Known rows, with every step that occurs:
bufe-rudefem-lilet-zoduvud: .07, .14, -.14, -.09, .12, .05, -.02, -.23, -.05, -.06, -.06, -.25, -.15, -.15, -.03, .09, -.27, .02, -.11, -.12, .00, .04, -.12
bufe-rudefem: .11, .39, -.14, -.05, .08, .10, .13, -.02, -.05, -.07, .09, -.14, -.16, -.17, -.05, .05, -.14, .06, -.11, .00, .28, -.13, -.14
zoduvud-roza-vigul-rudefem-lilet: -.01, -.31, .00, .04, .08, -.01, .09, -.06, -.09, -.05, .00, -.01, .00, .12, .04, .14, .01, -.27, -.10, -.02, -.03, .01, -.07
bufe-zoduvud-rudefem-lilet-vigul: .05, -.01, -.15, -.09, .10, -.05, .24, -.18, -.03, -.12, -.10, -.17, .01, .00, -.02, .14, -.33, -.02, -.12, -.14, -.05, .19, -.12
bufe-roza: .13, .18, -.09, -.13, .01, .34, .19, -.01, -.03, -.10, .08, -.13, -.13, -.02, -.05, .10, -.23, .00, -.10, .05, -.03, -.05, -.11
roza-rudefem-lilet-vigul: .11, -.07, -.09, -.02, .12, -.02, .04, -.15, -.03, -.08, -.07, .16, .05, .04, -.07, .12, -.13, -.03, -.05, .02, -.13, -.02, -.15
roza-vigul-rudefem-lilet: .04, -.11, -.05, .01, .13, -.03, .08, -.11, -.08, .00, .11, .04, -.07, .03, .07, .08, -.02, -.12, -.07, .04, -.02, -.02, -.08
roza-vigul-rudefem-lilet-zoduvud: .05, .02, -.02, .06, .14, .02, .02, -.32, -.08, .02, .15, -.07, -.12, .00, .03, .05, -.16, -.08, -.06, -.05, -.15, .05, -.06
rudefem-lilet-bufe: .05, -.25, -.17, -.19, .03, .16, -.17, -.10, -.02, -.06, -.17, .14, -.11, -.02, -.03, .10, -.12, .03, -.11, .03, -.04, .08, -.06
roza-lilet-vigul-bufe: .01, .32, -.06, .02, .09, .07, .12, -.14, -.09, -.19, -.03, .17, -.11, .16, -.15, .13, -.07, .00, .06, .01, .18, -.17, -.02
zoduvud-vigul-bufe-rudefem: .00, .04, .04, .11, .21, -.11, .08, -.06, -.08, -.07, .09, .04, -.06, -.06, -.07, .05, -.01, .00, -.06, .05, .29, -.04, -.14
rudefem-lilet-vigul-bufe-roza: .01, -.17, .00, .00, .08, .08, .11, -.09, -.06, -.17, -.12, .07, .04, .23, -.05, .22, -.16, -.07, -.03, -.01, -.25, .07, -.07
zoduvud-rudefem-lilet-vigul: .08, .10, -.17, -.10, .04, .02, .10, -.21, -.03, -.12, -.05, -.03, -.07, .02, -.05, .19, -.25, -.05, -.13, -.05, -.02, .06, -.11
lilet-bufe-roza-vigul-rudefem: .03, .08, -.01, .31, -.02, .11, .18, -.19, -.08, .04, .21, .06, .02, .04, -.06, .06, -.14, .01, -.04, -.03, -.14, .16, -.02
rudefem-lilet-zoduvud: .10, -.02, -.14, -.29, .09, .23, -.10, -.23, -.03, -.07, -.07, -.14, -.18, -.07, -.02, .09, -.26, -.01, -.10, -.02, -.10, -.04, -.09
vigul-rudefem-lilet: .06, -.33, -.12, -.21, .07, .00, -.04, -.10, -.06, -.04, -.06, .00, -.10, -.02, .06, .04, -.02, -.03, -.08, .05, -.14, -.02, -.10
rudefem-lilet-vigul-bufe: .02, -.08, -.04, -.12, .12, .03, -.01, -.10, -.07, -.16, -.13, .17, -.04, .18, -.05, .17, -.06, -.04, -.02, .04, -.03, -.09, -.09
lilet-zoduvud-rudefem: .12, .40, -.17, -.16, .02, .16, -.01, -.35, -.04, .01, .16, -.25, -.20, -.20, -.11, .02, -.44, .02, -.13, -.07, .09, .02, -.10
bufe-zoduvud-rudefem-lilet: .05, -.13, -.17, -.24, .09, -.05, .06, -.10, -.02, -.05, -.09, -.24, -.06, -.13, .02, .04, -.37, -.08, -.15, -.09, .00, .20, -.12
bufe-zoduvud-vigul-rudefem-lilet: .02, -.60, .02, -.09, .24, -.12, .14, -.13, -.06, -.07, -.08, -.08, .06, -.05, .07, .04, -.01, -.02, -.06, .02, -.17, .20, -.11
bufe-zoduvud-vigul: .10, -.04, -.01, -.14, .22, .16, .27, -.07, -.04, -.10, .04, -.11, -.05, -.08, -.02, .05, -.14, .04, -.08, .06, .16, .01, -.14
zoduvud-vigul-rudefem: .08, -.20, -.01, -.01, .13, .05, .13, -.15, -.07, -.04, .15, .05, -.07, -.10, -.02, .02, .07, .04, -.06, .13, .04, -.04, -.12
vigul-bufe-roza-rudefem: .04, -.04, .01, .03, .05, -.04, .00, -.06, -.07, .00, .13, .06, .07, .00, -.12, -.06, -.26, -.10, -.02, .04, -.13, .03, -.11
rudefem-lilet: .09, -.11, -.16, -.30, .08, .18, -.03, -.01, -.03, -.11, -.09, -.01, -.16, -.03, .03, .11, -.12, -.04, -.11, .06, .00, -.10, -.11
lilet-zoduvud: .14, .35, -.12, -.21, .07, .32, .01, -.27, -.04, -.04, .10, -.17, -.22, -.12, -.08, .04, -.27, .06, -.08, .01, .08, -.14, -.10
lilet-zoduvud-vigul-bufe: .04, .02, .05, -.06, .19, .12, -.04, -.29, -.07, -.05, .11, .00, -.12, -.02, -.10, .03, -.15, .00, -.03, .06, .09, -.05, -.10

Rows:
.04, .06, -.12, -.13, .02, .25, .12, -.02, -.07, -.18, -.13, -.04, -.13, .05, -.10, .12, -.09, -.16, -.08, -.02, .20, -.16, -.05 | zoduvud-roza-lilet
.01, -.42, -.13, -.10, -.01, -.03, -.17, -.20, -.06, .00, -.12, .14, -.04, -.03, .01, .03, -.03, .04, -.07, .01, -.21, .14, -.04 | vigul-rudefem-lilet-bufe
.10, -.06, -.10, -.18, .12, .03, -.17, -.29, -.03, .01, -.01, -.05, -.04, -.13, -.07, .00, -.28, -.05, -.08, -.03, -.23, .03, -.13 | roza-rudefem-lilet-zoduvud
-.01, -.53, -.08, -.02, .01, -.01, -.24, -.11, -.04, -.01, -.24, .19, .13, .02, -.09, .08, -.13, -.16, -.12, -.06, -.18, .13, -.09 | zoduvud-roza-rudefem-lilet-bufe
-.02, -.10, -.07, -.07, .13, -.16, -.07, .00, -.07, -.07, -.09, -.01, -.07, -.03, .02, .05, -.12, -.06, -.07, -.02, .10, -.02, -.12 | vigul-bufe-rudefem-lilet
.09, .20, -.07, .01, .03, .09, .19, -.20, -.08, -.10, .10, .05, -.07, .03, -.07, .11, -.05, .10, -.02, .06, -.03, -.13, -.09 | lilet-vigul-rudefem
.10, .29, -.11, .00, .04, .36, .15, -.22, -.05, -.12, .02, -.23, -.19, -.03, -.13, .09, -.30, .00, -.02, -.10, -.11, .02, .00 | bufe-roza-lilet-zoduvud
.10, -.28, -.08, -.05, .07, .04, .01, -.04, -.02, -.04, -.04, -.02, .04, -.03, -.02, .04, -.24, -.12, -.09, .00, -.31, .12, -.13 | bufe-roza-rudefem-lilet
.11, .33, -.09, .11, .03, .31, .38, -.10, -.06, -.23, -.02, -.03, -.09, .13, -.14, .24, -.17, .03, .00, -.05, -.01, -.04, -.03 | bufe-roza-lilet-vigul
-.03, .32, .00, .16, .20, -.12, -.03, -.23, -.09, .02, .10, -.10, -.09, -.01, -.03, .09, -.23, -.11, -.05, -.12, .11, .03, -.09 | roza-vigul-bufe-rudefem-lilet-zoduvud
.04, -.11, .04, -.09, .16, .06, .02, -.08, -.07, -.08, .09, .15, -.09, .02, -.06, .05, -.02, -.03, -.05, .16, .20, -.12, -.13 | zoduvud-vigul-bufe
.07, .20, -.12, .04, .13, .01, .20, -.08, -.05, -.17, -.09, -.03, -.06, .01, -.03, .22, -.11, .04, -.09, -.06, .06, -.01, -.14 | bufe-rudefem-lilet-vigul
.03, -.06, -.04, .14, .03, .19, .07, -.08, -.04, -.04, .00, .06, -.01, .12, -.01, .17, -.21, -.08, -.10, -.06, -.14, .20, -.04 | rudefem-lilet-bufe-roza-vigul
.09, .42, -.21, -.06, .04, .13, .02, -.35, -.05, -.04, .10, -.22, -.23, -.16, -.15, .02, -.41, -.03, -.07, -.12, .14, .04, -.03 | roza-lilet-zoduvud-rudefem
.07, .21, -.11, .06, .06, .05, .25, -.22, -.09, -.14, .01, .10, -.12, .07, -.09, .12, .01, .06, .04, .00, .04, -.10, -.02 | roza-lilet-vigul-rudefem
.00, -.45, -.03, -.17, .03, .07, -.08, -.28, -.08, -.05, -.13, -.16, -.04, .01, -.01, .09, -.13, -.15, -.09, -.09, -.28, .06, -.06 | vigul-rudefem-lilet-zoduvud-roza
.01, .11, -.20, -.02, .02, .01, .08, -.22, -.05, -.03, -.07, -.10, -.07, -.14, -.13, .00, -.36, .05, -.08, -.17, .14, .27, .00 | roza-lilet-bufe-zoduvud-rudefem
.04, -.22, -.07, -.25, .04, .25, -.07, -.22, -.04, -.12, -.19, -.18, -.09, .02, -.04, .15, -.21, -.17, -.12, -.09, -.11, -.01, -.09 | rudefem-lilet-zoduvud-roza
.05, .28, -.03, -.05, .08, .12, .10, -.14, -.08, -.13, .05, .15, -.10, .12, -.10, .13, -.09, .03, -.01, .07, .15, -.19, -.10 | lilet-vigul-bufe
.08, -.09, -.22, -.25, .04, .00, -.05, -.12, -.02, -.05, -.04, -.09, -.12, -.11, .00, .06, -.27, -.11, -.17, -.02, .05, .07, -.12 | zoduvud-rudefem-lilet
.04, .04, -.01, -.11, .02, .17, .07, .00, -.07, -.08, .07, -.02, -.08, .07, -.07, .04, -.21, -.05, -.04, .06, -.04, -.06, -.07 | vigul-bufe-roza
-.05, -.10, .04, .19, .06, .01, .20, -.18, -.10, .03, .04, -.03, .13, .05, -.05, .07, -.13, -.08, -.07, -.12, .01, .15, -.03 | lilet-bufe-zoduvud-roza-vigul-rudefem
.05, -.01, -.01, .11, .16, .06, .10, -.37, -.08, -.05, .08, -.05, -.14, -.08, -.10, .02, -.02, .03, .02, -.01, -.05, .02, -.03 | roza-lilet-zoduvud-vigul-rudefem
.01, -.39, .02, -.05, .08, -.12, -.11, -.04, -.06, -.01, -.06, .07, .11, .06, -.05, .02, -.22, -.17, -.04, .02, -.33, .13, -.10 | vigul-bufe-roza-rudefem-lilet
.09, .07, -.01, .11, .14, .31, .22, -.28, -.04, -.13, .05, -.16, -.12, -.01, -.13, .14, -.19, -.02, -.03, -.06, -.11, .11, -.03 | bufe-roza-lilet-zoduvud-vigul
.05, -.17, .01, .14, .09, .04, .21, -.08, -.07, -.03, .12, -.05, -.01, .08, .06, .11, -.10, -.15, -.07, -.01, -.26, .15, -.06 | bufe-roza-vigul-rudefem-lilet
.08, .19, .02, .20, .06, .14, .33, -.10, -.08, -.01, .29, -.07, -.04, .03, -.01, .06, -.12, -.07, -.05, .02, -.08, .03, -.07 | bufe-roza-vigul-rudefem
.07, .33, -.04, .21, .01, .30, .18, -.11, -.05, -.01, .15, .05, -.03, .04, -.07, .12, -.23, -.01, -.10, -.01, .01, .11, -.05 | lilet-bufe-roza-vigul
.10, .37, -.15, -.13, .09, .31, .04, -.25, -.06, -.09, .02, -.13, -.26, -.08, -.12, .05, -.23, .03, -.03, -.05, .11, -.14, -.03 | roza-lilet-zoduvud
.01, -.30, -.13, -.21, .08, .12, -.06, -.10, -.03, -.06, -.23, .00, -.02, -.04, -.01, .07, -.21, .05, -.10, -.07, -.10, .19, -.07 | rudefem-lilet-bufe-zoduvud
.10, .04, -.13, -.16, .10, .17, .11, -.12, -.04, -.17, -.10, .07, -.11, .11, -.02, .22, -.09, .01, -.08, .03, -.02, -.09, -.12 | rudefem-lilet-vigul
.12, .40, -.03, .08, .07, .30, .30, -.03, -.05, -.08, .24, -.09, -.11, .04, -.03, .13, -.23, -.09, -.08, .03, .09, -.03, -.10 | bufe-roza-vigul
.14, .06, -.07, .00, .04, .13, .11, -.05, -.03, -.01, .12, -.05, .02, -.08, -.10, .00, -.25, -.03, -.08, .03, -.14, .02, -.14 | bufe-roza-rudefem
.05, -.52, -.02, -.08, .17, -.05, .00, -.13, -.06, -.06, -.03, .07, -.04, -.03, .05, .08, .09, -.05, -.07, .10, -.11, .08, -.12 | zoduvud-vigul-rudefem-lilet
.09, -.06, .03, .02, .15, .10, .07, -.38, -.07, -.01, .18, -.08, -.09, -.12, -.06, .01, -.06, .07, -.04, .05, -.07, .00, -.11 | lilet-zoduvud-vigul-rudefem
.01, .07, -.03, -.22, .13, .05, .05, -.02, -.07, -.06, .01, -.07, -.07, -.03, -.05, -.02, -.25, .00, -.02, .03, .13, -.07, -.09 | vigul-bufe-zoduvud
